Each row comes from the steps of one path. Every step used is in the known rows, and no mark comes twice. Write the path behind each row, first mark first.
Known rows
bude -> nuko -> sepaz -> midu -> golu -> renof -> pora: -31.5	-11.0	5.2	8.1	-14.4	24.6	-12.6	-1.6	7.9	-5.8	28.0	9.5	48.7	-15.9	-3.1	43.1	-1.7	-5.9	21.5	8.4	29.7	-11.4	17.3	25.6
sepaz -> midu -> golu -> renof -> pora -> gidi: -13.2	23.6	-32.1	2.6	-26.5	-17.6	-5.9	-6.3	11.8	-17.8	44.6	2.9	20.7	-30.7	-13.8	16.6	11.9	-15.5	-1.2	26.2	10.8	-19.8	-19.8	2.2
fole -> pora -> renof: -6.5	2.7	-1.4	-6.6	-13.1	-10.9	-8.8	-6.4	19.3	3.4	2.4	5.3	25.7	7.3	10.6	23.0	-16.1	-22.2	-11.1	14.0	-9.2	0.2	-26.1	9.1
renof -> pora -> fole -> golu -> midu: 31.4	-17.2	-11.8	-0.3	-16.3	-17.9	-44.2	9.7	-31.3	-6.8	10.2	-5.1	13.6	18.8	3.1	19.0	-8.7	-36.7	-35.2	31.6	8.0	-8.8	-2.7	27.2
bude -> nuko: -28.4	-9.3	28.8	-0.3	-16.3	1.3	-17.0	11.1	10.9	10.3	-3.3	22.0	9.1	21.2	4.7	23.8	-15.3	-1.1	20.8	12.7	19.9	8.2	20.0	22.6
nuko -> bude -> midu -> golu -> fole: 16.3	14.6	-43.9	-14.3	5.3	30.0	-31.3	4.9	-12.5	-3.3	18.9	31.9	-10.9	13.6	7.4	45.9	40.5	-7.1	2.6	4.0	42.9	6.2	-30.6	0.9
nuko -> bude -> midu -> golu -> renof -> pora: 4.5	-21.6	-43.6	-5.1	-3.3	2.8	-27.6	-1.5	-15.6	-23.0	11.7	17.9	14.8	-8.8	2.6	53.1	26.9	-19.9	-3.2	11.2	47.2	-10.5	-35.6	5.8
bude -> nuko -> sepaz -> midu -> golu -> fole: -20.5	26.4	4.8	-2.4	-7.0	53.5	-16.6	4.3	12.2	14.8	35.6	23.9	24.1	5.5	2.8	36.4	12.4	4.1	26.6	0.2	25.5	4.5	20.5	19.9
sepaz -> midu: -8.3	25.7	-0.3	-13.3	-4.8	13.4	-0.5	7.1	9.8	-12.9	12.8	6.3	-0.7	-6.4	5.2	9.9	13.2	11.0	-0.3	20.2	-8.0	9.8	9.5	11.1
sepaz -> midu -> golu -> fole -> pora: -10.4	51.5	-17.2	-5.3	-8.7	23.5	-15.6	5.3	17.2	-7.7	33.4	16.6	51.1	-17.8	-4.7	20.8	33.7	-13.3	7.3	23.5	-8.0	2.4	-9.5	20.0
fole -> golu: 7.7	17.0	3.0	-23.9	-0.2	17.0	-30.9	7.5	17.2	-5.3	10.1	-9.9	6.9	9.9	26.0	14.7	15.1	-1.3	-4.0	14.5	7.6	-7.9	-8.2	21.9
golu -> fole -> pora -> gidi: 5.0	23.0	-12.5	14.6	-13.3	-18.8	-20.2	-19.7	12.3	14.1	17.2	40.5	21.8	23.1	-5.5	20.3	-9.4	-48.0	3.0	12.3	-12.3	18.6	-25.4	14.7
bude -> nuko -> sepaz -> midu: -22.7	2.0	32.0	-2.8	-6.7	45.3	-9.1	1.6	4.9	1.7	13.8	8.0	8.2	14.6	9.7	39.5	-6.2	15.8	18.3	4.9	18.5	8.1	29.8	23.5
fole -> pora: -11.0	-2.9	16.7	3.7	-5.6	2.7	-18.2	-2.2	17.1	-7.3	-5.1	5.9	52.5	3.5	8.0	28.6	-8.5	-21.0	4.6	19.0	-7.8	5.5	-4.7	25.0
sepaz -> nuko -> bude -> midu -> golu: -11.6	-8.2	-23.7	-18.6	1.6	7.9	-20.5	16.3	10.9	-7.0	18.3	-5.9	-26.0	13.2	11.3	52.7	11.5	8.6	0.5	31.9	33.8	-3.9	-35.5	14.3
sepaz -> nuko -> bude -> midu: -6.7	-21.3	-19.1	-16.6	5.3	-3.4	-14.2	7.2	1.5	-7.4	2.7	5.6	-41.3	28.1	13.3	49.3	-1.5	1.6	-5.8	32.1	18.6	12.9	-29.9	20.2
pora -> gidi: 4.0	15.3	-0.5	4.2	-19.2	-15.7	-11.5	-8.7	14.2	10.0	21.2	8.8	-24.7	17.2	2.8	14.7	-18.1	-10.9	2.6	11.4	10.7	0.1	-14.1	-7.3
golu -> renof -> pora: -11.5	-29.7	-28.8	8.6	-6.8	-37.5	-5.1	-10.4	6.8	-8.9	1.2	27.2	40.0	-15.2	1.1	8.4	-10.2	-35.8	1.9	12.4	2.6	5.6	1.2	17.3
golu -> midu -> bude -> nuko: -1.6	-36.3	8.7	-2.6	-9.8	7.3	-1.4	3.0	-23.2	-2.4	-6.2	47.9	-10.5	15.3	19.3	33.4	3.8	13.3	-7.5	1.4	16.6	0.4	-7.4	27.1
bude -> nuko -> sepaz -> midu -> golu -> renof -> pora -> fole: -21.0	-7.6	-2.0	-1.6	-20.2	17.4	-23.6	-6.9	-15.3	1.6	33.3	4.6	47.4	0.6	-2.8	48.3	-4.8	-14.8	11.7	18.2	35.1	-13.2	32.5	26.1
midu -> golu -> fole: -2.3	36.8	-35.2	-5.9	-2.9	13.9	-21.0	9.5	26.3	19.5	33.2	27.5	28.4	-11.2	4.2	7.3	21.5	-12.0	19.4	3.1	17.5	2.4	-5.0	1.9
bude -> midu -> golu -> fole -> pora: 10.2	23.7	-23.9	8.0	-14.6	18.5	-40.5	4.3	13.1	-2.2	30.9	17.8	24.4	5.1	13.6	43.6	31.7	-16.8	-5.1	20.6	2.1	-1.8	-33.9	28.7
bude -> nuko -> sepaz -> midu -> golu -> renof: -27.0	7.6	7.6	-12.8	-11.8	39.0	-11.7	-9.0	15.7	-11.5	38.4	9.4	31.3	-3.9	14.4	45.8	10.6	16.0	26.5	7.2	32.5	-11.9	26.7	24.5
renof -> pora -> fole -> golu -> midu -> bude -> nuko -> sepaz: 17.6	-43.9	3.4	1.3	-8.1	14.3	-33.9	-1.1	-50.8	14.5	-2.4	10.4	21.5	24.8	11.5	47.6	-6.6	-24.9	-26.5	8.7	29.1	-15.7	-3.6	33.5

Which path is each row?
11.4	-37.2	-1.1	-2.6	-17.3	-11.8	-34.9	8.4	-51.0	9.7	-10.2	17.5	17.4	23.3	3.6	35.3	-2.3	-29.0	-29.5	22.1	21.1	-13.6	-9.5	35.5 | renof -> pora -> fole -> golu -> midu -> bude -> nuko
-22.7	-32.3	15.2	-5.3	8.5	43.9	3.8	-7.5	-11.2	28.7	-13.3	33.4	15.2	9.4	23.3	45.8	-1.4	13.5	16.6	-17.6	30.5	0.9	3.9	15.3 | midu -> bude -> nuko -> sepaz
20.8	19.8	-8.0	-36.0	-8.0	6.4	-43.5	0.9	-12.1	3.8	17.0	-14.1	5.8	31.9	24.9	20.9	8.0	-11.1	-15.1	28.1	15.8	-10.1	12.8	21.8 | pora -> fole -> golu
5.0	-43.4	12.1	1.3	-0.8	33.8	-0.5	-5.9	-23.5	2.3	1.1	40.2	-6.4	16.8	26.3	46.5	0.3	18.1	-3.8	-12.6	24.7	-1.0	-1.0	24.8 | golu -> midu -> bude -> nuko -> sepaz
-4.9	8.0	16.9	13.2	-20.8	-14.5	-20.1	-14.3	16.5	-2.2	10.5	3.8	22.0	16.0	-1.2	31.3	-21.3	-28.0	-0.1	20.9	-3.9	-1.0	-23.8	12.1 | fole -> pora -> gidi
12.0	-4.9	-11.3	-3.6	-10.7	-14.9	-42.2	10.2	-19.2	13.8	0.1	-11.8	29.2	13.3	0.0	15.8	-8.8	-41.3	-21.0	27.8	11.1	-6.4	0.4	21.0 | renof -> pora -> fole -> golu
14.4	27.9	-37.9	-1.1	-21.1	8.3	-31.9	0.8	15.1	7.1	37.4	17.2	3.7	8.9	16.5	40.4	24.9	-17.0	-18.3	17.1	0.8	-5.9	-51.2	15.1 | bude -> midu -> golu -> fole -> pora -> renof
3.2	7.9	-31.9	-8.3	-6.3	23.9	-16.4	-12.1	-10.0	-6.1	44.9	-9.8	47.8	-18.9	3.7	38.5	9.0	-12.1	-0.7	13.4	24.5	-15.1	18.8	9.5 | nuko -> sepaz -> midu -> golu -> renof -> pora -> fole
-1.9	1.6	-8.2	-15.7	17.5	60.1	15.7	-11.4	-9.4	8.4	7.9	12.3	7.8	-11.8	23.7	36.0	21.1	24.3	-0.9	-12.1	7.8	2.6	-0.6	4.1 | nuko -> sepaz -> midu -> bude
-2.9	21.8	-21.5	-18.9	1.9	46.1	-4.3	-13.4	19.5	-18.5	50.5	-5.6	30.9	-25.4	21.5	33.6	23.3	17.5	12.6	1.5	20.9	-13.4	12.7	9.3 | nuko -> sepaz -> midu -> golu -> renof
6.9	16.5	-15.1	-0.4	-16.5	23.8	-33.6	15.2	15.5	-6.0	32.6	-8.2	-10.3	-3.0	21.2	38.6	26.0	14.5	-3.5	18.8	19.7	-15.3	-24.3	13.7 | bude -> midu -> golu
13.6	27.1	-37.1	1.5	-11.6	20.0	-34.0	9.6	12.2	7.6	37.0	21.1	-7.8	4.2	17.1	31.1	35.0	-2.5	-3.6	12.2	12.3	0.1	-25.4	16.1 | bude -> midu -> golu -> fole
-30.3	-24.8	12.9	-10.4	-2.6	13.3	4.8	2.4	-8.9	24.4	-22.5	41.1	10.3	8.1	15.2	29.6	5.1	9.0	13.7	-3.5	22.0	2.8	-1.7	18.2 | midu -> bude -> nuko
0.0	-26.3	-36.1	-3.2	-13.7	-47.3	-17.1	-16.3	-19.0	-0.6	8.1	22.7	40.2	3.1	-0.3	14.7	-14.0	-43.9	-7.7	22.8	10.0	2.6	17.3	19.0 | golu -> renof -> pora -> fole
-19.4	26.8	5.4	-3.4	-16.1	41.0	-14.6	-4.3	15.4	15.2	35.5	19.0	35.0	8.7	1.7	46.2	3.5	-9.5	11.7	4.3	13.4	-1.2	-4.9	18.8 | bude -> nuko -> sepaz -> midu -> golu -> fole -> pora -> renof
17.2	-26.9	-15.0	-6.3	1.6	7.7	4.6	-2.7	-19.8	-8.3	-0.3	38.5	-11.0	1.1	23.3	21.8	13.5	13.1	-18.7	-1.0	6.6	0.2	-17.0	15.3 | golu -> midu -> bude
-20.0	-17.0	31.9	2.8	-3.3	36.0	-17.4	0.0	10.2	16.3	6.2	13.9	12.6	21.7	13.9	38.8	-21.8	3.4	25.8	-4.8	29.6	6.5	27.9	19.6 | bude -> nuko -> sepaz
12.8	10.8	-31.2	-7.8	1.6	29.3	-38.1	-0.3	-11.7	-11.6	14.2	28.8	21.5	12.1	5.4	59.6	37.0	-22.1	0.8	11.8	33.1	3.7	-39.8	13.5 | nuko -> bude -> midu -> golu -> fole -> pora
28.4	-18.6	5.8	-28.8	-6.8	36.2	-36.1	-10.2	-44.9	3.5	15.0	9.3	-4.2	43.6	36.1	52.1	7.8	5.6	-23.6	7.7	32.6	-17.7	8.8	35.9 | pora -> fole -> golu -> midu -> bude -> nuko -> sepaz
-10.4	-0.1	-30.3	-9.5	3.2	3.7	-27.5	5.2	8.7	-3.1	17.1	16.2	6.5	18.8	4.5	59.5	17.8	-20.8	-0.5	34.8	16.2	7.7	-47.2	29.8 | sepaz -> nuko -> bude -> midu -> golu -> fole -> pora
-25.2	15.8	26.3	-4.2	-9.8	55.5	-16.4	8.7	15.1	2.9	30.7	-2.8	22.7	-1.0	6.7	45.0	3.9	20.4	25.4	5.2	32.4	-8.9	24.5	17.3 | bude -> nuko -> sepaz -> midu -> golu
17.4	-25.1	13.9	-16.5	3.1	48.3	-22.5	-4.2	-18.3	-6.6	7.5	15.6	-4.4	21.9	39.4	47.1	18.2	16.2	-14.3	-5.9	24.9	-16.3	-14.2	36.1 | fole -> golu -> midu -> bude -> nuko -> sepaz
-6.5	-3.6	-41.9	-6.0	-17.7	-26.8	-26.4	-3.1	-1.9	0.6	30.5	4.5	56.4	-19.1	-1.3	21.8	2.1	-32.0	3.0	23.0	28.7	-19.9	7.4	10.5 | midu -> golu -> renof -> pora -> fole
15.9	14.8	-45.9	-17.3	-3.9	19.1	-29.7	-3.9	-9.7	-2.7	19.9	27.7	1.1	17.6	7.1	54.8	31.0	-21.7	-13.1	7.2	30.9	-0.6	-56.8	0.6 | nuko -> bude -> midu -> golu -> fole -> pora -> renof
-11.2	-24.7	-44.7	1.4	-14.2	-38.3	-18.2	-5.4	3.3	-11.5	27.7	4.6	-23.4	8.5	-4.8	54.8	-4.5	-26.1	-8.6	36.8	34.3	-12.6	-57.2	11.1 | sepaz -> nuko -> bude -> midu -> golu -> renof -> pora -> gidi
-4.0	7.6	-32.7	-1.4	-9.8	-11.3	-28.5	-4.3	8.1	0.3	29.0	15.4	-17.4	29.5	-2.5	61.4	6.6	-28.3	-4.0	36.2	19.4	1.9	-63.1	19.0 | sepaz -> nuko -> bude -> midu -> golu -> fole -> pora -> gidi
-10.8	0.0	-35.3	11.5	-23.9	-31.5	-16.0	-8.4	19.0	-1.4	36.9	8.0	34.8	-23.9	-7.2	19.9	-3.7	-31.4	7.4	14.2	25.7	-23.5	-21.9	-1.6 | midu -> golu -> renof -> pora -> gidi
3.0	-12.7	-23.4	-10.6	-3.6	-19.0	-26.0	-8.5	11.4	-16.1	6.3	5.3	38.8	-7.2	16.4	13.8	9.3	-32.7	-9.9	18.8	4.3	-11.1	-13.4	30.6 | fole -> golu -> renof -> pora
-5.8	2.7	-45.8	-18.3	-3.3	-7.7	-19.1	2.1	9.9	6.1	21.9	17.2	-13.3	23.1	6.4	55.2	10.2	-21.5	-13.0	30.7	14.3	4.3	-63.8	16.4 | sepaz -> nuko -> bude -> midu -> golu -> fole -> pora -> renof
12.0	-7.9	-44.2	1.0	-27.0	-17.8	-40.4	-2.2	-13.3	-9.8	35.3	0.6	16.5	-1.2	12.4	43.4	16.4	-20.7	-18.0	32.0	23.1	-20.8	-13.1	23.6 | bude -> midu -> golu -> renof -> pora -> fole
41.9	8.2	-7.5	-31.2	-14.4	1.2	-46.8	-0.1	-26.0	-15.9	27.6	-6.0	-10.6	38.0	28.1	23.7	7.0	-8.1	-31.0	30.5	13.0	-12.8	8.8	30.6 | pora -> fole -> golu -> midu
-4.1	35.6	-35.8	-6.9	-11.2	2.6	-19.2	0.4	28.7	19.5	31.1	22.9	44.5	-7.5	3.4	19.2	12.2	-28.1	2.7	7.3	4.3	-2.7	-31.9	3.6 | midu -> golu -> fole -> pora -> renof
4.3	17.1	-28.2	-4.2	-6.5	-14.4	-9.4	-12.3	15.6	19.9	9.2	42.0	25.4	16.8	4.8	12.1	-4.8	-40.5	-7.9	7.2	-16.8	19.6	-25.9	11.7 | golu -> fole -> pora -> renof
